Each row was made from one small tree. The marks that hang from a mark follow it in brackets, in the order of their numbers. Every link used is in the known rows. Write each row's tree.
Known rows
Q761[Q90 Q405[Q842[Q580]]]: [ 0.322  2.481 -1.830  1.952 -1.882  2.133  1.372 -0.078 -3.245  5.212
 -2.526  0.724 -0.942 -3.220 -1.895  1.561  2.053  1.348  0.544  1.669
 -1.852  2.588 -0.906  1.409 -3.243]
Q580[Q761 Q842 Q898]: [ 2.103 -1.922  0.227 -1.182  1.412 -0.162 -0.593  5.587 -0.299  2.719
  2.060  1.043 -1.040  3.191 -0.867  0.152  0.458  2.859 -1.790 -0.711
 -4.882  1.890  4.285  0.615 -0.373]
Q580[Q898]: [ 1.010 -1.103 -0.071 -0.497  0.659  0.129 -0.613  4.519 -1.011  2.866
  0.626  1.018 -1.066  1.905 -2.217  0.702  0.617  3.328  0.119  0.085
 -3.215  1.975  2.875  0.060 -0.288]
Q761[Q90]: [ 0.360  1.122 -0.649  0.204 -1.490  0.337 -0.122  3.258 -3.298  2.561
 -1.196  2.607 -2.593 -0.031 -0.986  1.030  0.366  2.909  0.334  1.336
 -1.664  3.567  1.255  0.167 -1.229]
Q405[Q761 Q842]: [-0.284 -0.250 -1.425  0.392 -2.351  1.048 -1.169  2.964 -2.175  3.646
  0.060 -0.819 -2.102  0.562  0.149  0.888  1.314  2.125 -1.278  1.225
 -2.838  1.675  2.726 -0.022 -2.290]
Q580[Q761[Q90 Q405] Q842]: [ 1.667  1.763 -0.392 -0.790 -0.223  0.548 -0.353  3.052 -1.764  2.066
 -0.251  2.480 -0.914 -0.509  0.017  0.161  0.836  3.098 -0.587  1.327
 -3.521  3.949  1.051  0.902 -0.876]
Q580[Q761]: [-0.183 -0.911  1.337 -0.691 -1.772  0.666 -1.207  4.215 -2.821  3.343
  0.249  1.876 -2.045  0.374  0.856 -0.040  0.877  2.525 -1.590  0.690
 -4.327  1.696  2.264  1.033 -0.442]
Q842[Q405 Q580]: [-0.467 -1.093 -1.116  0.762 -1.403  1.964  1.432  1.925 -2.674  2.279
  0.011  0.811 -3.569 -0.574 -0.021  3.282 -0.525 -1.547 -0.806  0.206
 -1.476  0.452  1.550  0.748 -2.618]
Q842[Q405[Q761]]: [-0.277 -0.703 -1.508 -0.324 -1.627  0.440 -1.573  3.921 -2.336 -0.017
  0.934  0.574 -4.501  1.428  0.889  1.771 -0.383  0.785 -1.280  0.633
 -1.805  0.941  3.593 -0.017 -1.300]
Q405[Q761[Q580] Q842]: [-0.681 -0.636 -0.991 -0.340 -1.535  1.507 -3.082  2.164 -2.011  2.613
 -0.103 -0.300 -0.653  2.622  0.031 -0.672  1.618  1.624 -0.220  1.289
 -2.669  3.359  4.068  1.786 -1.269]
Q580[Q761[Q90 Q405] Q842 Q898]: [ 2.506  1.078 -0.308 -0.963  1.699 -0.767 -1.280  4.542 -1.079  2.039
  0.548  2.647 -0.493  1.268 -1.759 -0.626  1.638  4.529 -0.870  0.346
 -4.039  3.434  2.831  1.200  0.081]
Q842[Q405]: [ 0.417 -1.784 -1.227 -0.313 -0.858  0.991 -0.145  3.133 -1.998  1.723
 -0.252  0.578 -3.332  0.963  0.191  3.020 -0.817  0.081  0.008  0.499
 -1.717  2.153  2.104  0.000 -1.395]
Q842[Q405[Q761[Q90 Q580[Q898]]]]: [ 0.126 -0.363 -1.262 -1.055  1.018 -1.242 -4.722  4.880 -3.086 -1.924
  0.631  3.222 -3.801  4.883 -1.487 -1.114  1.417  2.606 -0.234 -0.028
 -0.783  3.363  6.635  2.707  0.677]
Q405[Q842[Q580]]: [-0.390 -0.532 -1.166  1.732 -2.247  2.692  1.872  0.977 -2.402  6.203
 -1.058 -0.794 -1.296 -1.335 -0.800  2.281  0.658 -0.534 -0.570  0.469
 -2.614  1.201  0.715  0.760 -3.604]
Q761[Q405 Q580[Q898]]: [ 1.071  0.261  0.414 -1.401  2.325  0.840 -2.595  2.513 -0.321  1.311
  0.061  1.440  1.721  2.295 -3.148 -0.858  1.883  4.008  1.620  1.415
 -3.504  4.091  2.744  1.934  0.949]
Q90[Q761[Q405]]: [ 0.056  2.740  0.802  0.278  0.357  1.485 -0.162  2.224 -1.715  2.375
 -0.518  0.136  0.456 -1.573  1.825  1.031  0.182  0.956  0.995  1.280
 -4.554  2.224 -0.250  1.323 -0.648]
Q842[Q580]: [-0.423  0.468 -0.182  0.961 -1.745  2.246  1.807  1.999 -2.256  3.749
  0.075  0.858 -1.695 -1.484 -0.852  1.593  0.114  0.425 -0.523  0.771
 -2.648  0.922  0.668  0.572 -2.457]
Q761[Q405]: [ 0.701  1.251 -0.188 -0.639 -0.544  1.753 -0.020  2.063 -1.147  2.733
 -0.761  0.681 -0.046 -1.320 -1.059  1.341  0.604  3.287  0.908  1.967
 -3.212  2.839 -0.393 -0.053 -1.015]
Q90[Q842[Q405]]: [ 1.247 -2.522 -2.744 -0.934 -2.061  1.284 -0.026  2.822 -0.790  1.990
  0.479  1.595 -4.259  2.124  0.144  3.442  0.326  1.766  0.382  0.605
 -0.706  2.791  2.119 -1.978 -0.976]
Q90[Q761 Q842]: [ 0.399  0.232 -0.844  0.070 -1.684  1.259  0.460  2.910 -1.202  2.853
  0.739  1.166 -2.021  0.829  2.184  1.503  0.558  1.478  0.669  0.596
 -3.259  2.392  1.004 -0.838 -0.878]
Q580[Q842]: [ 1.467 -0.787 -1.622 -0.619  0.052  1.670  1.905  3.214  0.201  2.767
  0.712 -0.200 -0.653  0.831 -0.373  2.295 -1.133  1.087  0.120  0.947
 -3.192  3.275  1.386 -1.078 -1.982]
Q405[Q761[Q90] Q842[Q580[Q898]]]: [-0.169  1.160 -1.676  1.812 -1.308  0.134 -0.789  3.092 -3.473  3.761
  0.057  1.196 -2.940  0.739 -2.259 -0.049  2.425  2.303 -1.659 -0.258
 -1.765  0.752  4.180  1.740 -2.648]
Q842[Q405[Q761] Q580[Q898]]: [-0.202 -0.650 -1.192  0.406 -0.268  0.458 -1.086  3.991 -2.234  0.421
  1.973  1.092 -4.289  1.693 -0.922  1.405  0.570  0.560 -2.158 -0.776
 -1.804 -1.027  4.762  1.273 -1.751]

Which tree is each row?
[-0.617 -1.120  0.511  1.514 -2.835  2.154  0.087  2.112 -3.363  6.390
 -0.357  0.292 -2.045 -1.087  0.615  0.778  1.755  0.101 -2.500 -0.101
 -4.084  0.454  1.630  2.118 -2.872]	Q405[Q842[Q580[Q761]]]
[ 0.850  1.958 -0.078 -0.851  2.407  2.246 -0.274  1.629  0.231  0.868
  0.269 -0.276  2.811  0.834  1.566  0.282 -0.461 -0.541  1.783  1.523
 -4.686  4.435  1.007  2.275 -0.460]	Q90[Q761[Q405 Q580[Q842]]]
[ 0.848 -0.136  1.224 -0.404 -0.048 -1.452 -2.607  5.719 -3.560  2.565
  0.116  3.818 -2.720  2.043 -1.415 -1.418  2.139  4.498 -1.552 -0.238
 -3.227  2.404  3.919  1.758  0.447]	Q580[Q761[Q90] Q898]
[ 0.438  1.649  1.554 -0.532  3.121  0.725 -2.664  3.169 -0.965  1.046
  0.157  0.879  2.315  2.029 -0.359 -1.152  1.474  1.761  1.757  0.527
 -4.909  3.346  2.663  3.234  1.134]	Q90[Q761[Q405 Q580[Q898]]]
[ 1.284 -0.772 -1.270 -1.513  2.103  0.509 -2.236  4.668  0.679 -0.386
  2.631  0.602  0.129  4.910 -1.680 -1.097  0.380  2.616 -0.359  0.142
 -3.437  3.464  6.052  1.308 -0.039]	Q405[Q761[Q580[Q842 Q898]]]
[-0.065 -1.698 -0.650 -1.481  1.236 -0.199 -4.289  4.616 -1.521 -1.382
  1.668  1.501 -2.646  5.096 -0.921 -0.412  1.054  1.798 -0.489 -0.241
 -2.100  2.149  6.604  2.075  0.683]	Q842[Q405[Q761[Q580[Q898]]]]
[-0.379  2.666 -0.146  2.183 -0.887  2.900  1.579  0.139 -2.297  5.513
 -1.234 -1.498  0.577 -3.112  1.567  1.870  1.218 -1.694  0.203  0.895
 -4.218  0.763 -0.905  2.217 -3.253]	Q90[Q761[Q405[Q842[Q580]]]]
[ 0.918 -2.580 -2.344 -1.855 -0.054 -0.097 -4.072  4.121 -0.513 -1.197
  2.215  2.463 -3.634  6.086 -1.276  0.039  2.079  3.572  0.044 -0.245
 -1.161  2.868  6.632  0.173  1.009]	Q90[Q842[Q405[Q761[Q580[Q898]]]]]
[ 1.042  0.107 -3.538 -0.501 -0.546 -0.068 -0.440  4.123 -1.893 -1.024
  0.796  1.337 -4.518  1.919  0.600  2.279 -0.918  0.540 -1.027  0.614
 -0.770  2.921  3.779 -0.116 -1.960]	Q580[Q842[Q405[Q761[Q90]]]]
[-0.898  1.284 -1.842  0.991 -2.411  0.629 -0.357  2.820 -4.324 -0.194
  0.176  2.485 -5.688 -0.352  0.210  1.689  0.336 -0.138 -1.764  0.407
 -0.349  0.385  3.031  1.497 -2.593]	Q842[Q405[Q761[Q90]] Q580]
[ 1.785 -1.834 -0.966 -1.498  2.772  0.982 -0.853  3.861  0.914  1.643
  1.430  0.577  1.230  4.552 -2.410 -0.049  0.089  1.832  0.944  0.236
 -3.441  4.589  4.466  1.008  0.097]	Q761[Q580[Q842 Q898]]
[-0.638  0.268 -1.390 -0.826 -0.823 -0.133 -3.870  3.344 -3.729 -2.039
 -0.312  2.879 -3.933  2.940  0.174 -0.348  0.606  1.141 -0.081  0.974
 -0.441  3.678  4.868  2.209 -0.108]	Q842[Q405[Q761[Q90 Q580]]]
[ 2.410 -0.091 -0.927 -1.746  3.445  1.208 -0.992  2.765  1.533  0.969
  0.869  0.631  2.705  3.138 -2.970 -0.057  0.710  3.008  1.463  1.064
 -3.720  4.764  2.796  1.247  0.387]	Q761[Q405 Q580[Q842 Q898]]
[ 1.259 -1.062 -2.877  0.545 -1.210  0.200  0.338  2.970 -2.167  1.899
  0.237  3.428 -5.116  2.003 -2.449  2.398  1.599  2.315 -0.053 -0.644
  0.249  1.901  3.212 -0.364 -1.504]	Q761[Q90[Q842[Q405 Q580[Q898]]]]
[ 1.665  1.360  0.024 -0.972  4.360  1.214 -1.045  3.129  1.022  0.619
  1.130  0.093  3.129  2.884 -0.130 -0.417  0.220  0.649  1.556  0.489
 -4.944  4.276  2.879  2.474  0.532]	Q90[Q761[Q405 Q580[Q842 Q898]]]
[-0.387  2.348  1.317 -0.352  1.167  1.780 -1.803  1.606 -1.678  1.290
 -0.697  0.693  1.811  0.127  1.381 -0.418  0.781  0.498  1.787  1.577
 -4.286  3.690  0.910  2.920  0.365]	Q90[Q761[Q405 Q580]]
[ 0.216  1.947 -0.225  1.024 -0.222  1.913 -0.106  1.412 -1.855  4.731
 -1.567 -1.577  0.622 -1.497  1.720  1.607  0.997  0.149  0.837  1.366
 -4.415  2.434 -0.528  1.403 -2.005]	Q90[Q761[Q405[Q842]]]
[ 0.275 -0.360  0.324  1.648 -1.363  0.060 -1.099  3.585 -4.173  5.652
 -0.707  2.253 -2.692  0.615 -1.652 -0.459  2.951  1.970 -2.352 -0.933
 -3.191  0.964  3.414  2.623 -1.997]	Q405[Q842[Q580[Q761[Q90] Q898]]]
[ 0.840  0.213 -1.677 -1.527 -0.794 -0.819 -4.065  4.202 -1.727 -0.503
  1.443  4.320 -2.593  4.953 -2.416 -1.935  3.192  6.150  0.356  0.777
 -1.000  4.391  5.664  0.574  1.121]	Q405[Q761[Q90[Q842] Q580[Q898]]]
[ 1.576  1.931 -1.493 -1.110  1.375  1.557 -0.589  1.457 -0.680  0.532
 -0.945  1.994  1.273  1.005 -1.770  0.062  0.589  2.363  2.166  2.279
 -2.133  6.333  1.144  1.512 -0.594]	Q761[Q90 Q405 Q580[Q842]]
[ 0.545  1.407 -2.235  0.422 -2.332 -0.041 -0.699  3.648 -2.373  1.311
  1.790  3.651 -4.216  1.532 -2.545  0.028  2.657  4.900 -1.194  0.302
 -0.875  1.212  4.155 -0.403 -1.144]	Q405[Q761[Q90[Q842[Q580[Q898]]]]]
[-0.148 -0.892  1.560  0.543 -0.647  0.636 -0.673  4.307 -2.515  3.856
  1.452  2.322 -1.894  0.752 -1.324 -0.413  1.789  2.123 -2.581 -0.959
 -4.596 -0.216  3.379  2.122 -0.987]	Q842[Q580[Q761 Q898]]
[ 1.192 -0.108 -0.528 -0.449 -0.660  0.071 -0.175  4.321 -2.266  2.402
  0.282  2.510 -2.184  1.016  0.369  0.203  0.252  2.073 -1.438  0.582
 -3.236  3.619  2.439  0.860 -1.222]	Q580[Q761[Q90] Q842]
[ 0.929 -1.082 -2.935 -0.693 -0.217  0.911 -0.151  3.935 -0.410 -0.375
  1.814 -0.402 -3.628  2.304  1.131  2.833 -1.549 -0.119 -1.263  0.549
 -1.907  1.583  4.019 -0.621 -2.118]	Q580[Q842[Q405[Q761]]]
[ 1.976  0.834 -1.426 -1.704  0.685  0.111 -2.641  2.374 -0.911  1.199
 -0.427  4.069 -0.189  3.006 -3.764 -0.925  3.297  6.719  2.478  1.561
 -1.343  5.859  2.659  0.382  1.489]	Q761[Q90[Q842] Q405 Q580[Q898]]
[ 0.134 -1.098 -0.877 -0.417  0.459  0.489 -3.878  3.704 -1.361  2.360
  0.806 -0.100 -0.343  4.318 -1.668 -1.293  2.510  2.806 -0.338  0.368
 -2.991  2.885  5.866  2.091 -0.301]	Q405[Q761[Q580[Q898]] Q842]
[ 0.038 -0.842  0.347  0.844 -0.424 -0.672 -1.700  4.596 -4.265  1.813
  0.293  3.809 -4.958  1.333 -1.048  0.485  1.586  0.874 -2.540 -1.279
 -2.153  0.459  4.364  2.898 -0.837]	Q842[Q405 Q580[Q761[Q90] Q898]]
[ 1.566 -1.074 -0.360 -0.983 -1.496 -1.229 -2.583  5.226 -2.407  2.679
  0.900  4.703 -3.686  2.947 -1.526 -0.836  3.161  6.355 -1.071 -0.149
 -2.446  3.122  4.067 -0.111  0.834]	Q580[Q761[Q90[Q842]] Q898]
[-0.841 -0.148  0.003  0.895 -2.358  0.590 -0.543  3.211 -4.987  2.105
 -0.629  3.327 -5.333 -0.467  0.840  1.088  0.868 -0.375 -2.200 -0.344
 -1.688  0.874  2.565  2.561 -1.751]	Q842[Q405 Q580[Q761[Q90]]]
[ 2.077  0.790 -0.310 -1.166 -0.809 -0.938 -2.542  3.981 -1.986  2.361
  0.444  4.613 -2.238  1.763 -2.112 -0.792  3.812  7.255 -0.326  0.699
 -2.828  3.403  2.372  0.208  1.245]	Q580[Q761[Q90[Q842] Q405] Q898]
[ 0.582  1.297 -2.525 -0.549 -3.639  0.008 -1.411  3.502 -2.571  0.797
  0.817  3.394 -4.379  1.256 -0.499  0.386  1.901  5.265 -0.354  1.514
 -0.798  3.136  2.786 -1.609 -0.884]	Q405[Q761[Q90[Q842]]]
[ 0.023 -0.885 -0.192 -0.024 -3.545  2.023  0.595  2.490 -2.267  4.129
  1.312  2.892 -3.227 -0.041  0.442  0.753  2.081  2.544 -1.949  0.273
 -3.142  0.742  1.614 -0.130 -1.577]	Q90[Q842[Q580[Q761]]]
[ 1.003  1.955 -0.314  0.758  0.240  1.662  1.029  1.866 -0.390  2.937
  1.287  1.427 -0.412 -0.309 -0.470  1.207  2.003  2.312  0.647 -0.015
 -3.809  0.660  0.713  0.530 -0.923]	Q90[Q761[Q405] Q842[Q580[Q898]]]
[-0.032 -2.322  0.665  0.401 -0.080  0.396 -1.191  4.399 -2.806  2.438
  1.074  2.149 -3.985  1.541 -0.253  1.023  1.031  0.056 -2.821 -1.498
 -3.250 -0.669  4.307  2.278 -0.885]	Q842[Q405 Q580[Q761 Q898]]
[ 0.118 -0.098  1.652 -0.290  2.358  0.366 -2.469  4.236 -1.530  1.457
  0.704  1.336  0.869  3.497  0.208 -1.050  0.734  0.637  1.042 -0.247
 -4.490  2.921  4.095  3.116  0.849]	Q90[Q761[Q580[Q898]]]
[ 0.929  2.016 -0.634 -0.303 -1.036  1.676  0.198  1.741 -0.566  2.541
  0.171  1.153 -0.505 -0.642  1.638  1.823  1.346  2.462  1.523  1.567
 -3.632  2.609 -0.385 -0.633 -0.489]	Q90[Q761[Q405] Q842]
[-0.076  1.063 -1.937  0.822 -2.601  0.188 -1.584  2.997 -3.601  3.116
 -1.053  0.859 -3.189  0.388 -0.188  0.279  1.504  2.796 -0.815  1.385
 -1.786  2.684  2.781  0.523 -2.281]	Q405[Q761[Q90] Q842]
[ 1.282 -0.696 -0.426 -0.606  1.691  1.360 -2.535  1.611 -0.460  3.893
 -1.123 -0.421  2.215  2.372 -3.114 -0.557  2.632  3.300  1.658  1.101
 -3.306  4.600  2.683  2.142 -0.047]	Q761[Q405[Q842] Q580[Q898]]
[ 1.406 -2.389 -2.317 -1.272  0.326 -0.351 -2.914  3.605 -1.438  0.104
  0.021  3.884 -3.491  5.355 -2.542  0.536  1.963  3.552  1.469  0.089
  0.131  5.170  5.103  0.348  1.016]	Q761[Q90[Q842[Q405]] Q580[Q898]]
[ 0.245 -1.748  0.738  1.133 -1.050  1.006 -0.550  3.347 -2.946  6.442
  0.379  0.266 -1.597  0.815 -1.165  0.079  2.489  1.420 -2.713 -1.056
 -4.396  0.098  3.450  2.297 -1.916]	Q405[Q842[Q580[Q761 Q898]]]
[-0.430  1.112 -0.692  1.165 -2.334  2.441  2.007  1.886 -1.587  3.623
  1.035  1.484 -2.176 -0.599  1.872  1.928  0.451 -0.254  0.061  0.329
 -3.150  0.838  0.521 -0.059 -2.180]	Q90[Q761 Q842[Q580]]
[ 1.309 -1.402 -1.487 -0.600 -0.452 -0.029 -0.652  4.433 -2.489  1.042
  0.213  2.481 -4.320  1.765  1.236  1.527 -0.446  0.201 -1.773 -0.078
 -2.089  3.148  3.316  0.864 -1.377]	Q580[Q761[Q90] Q842[Q405]]
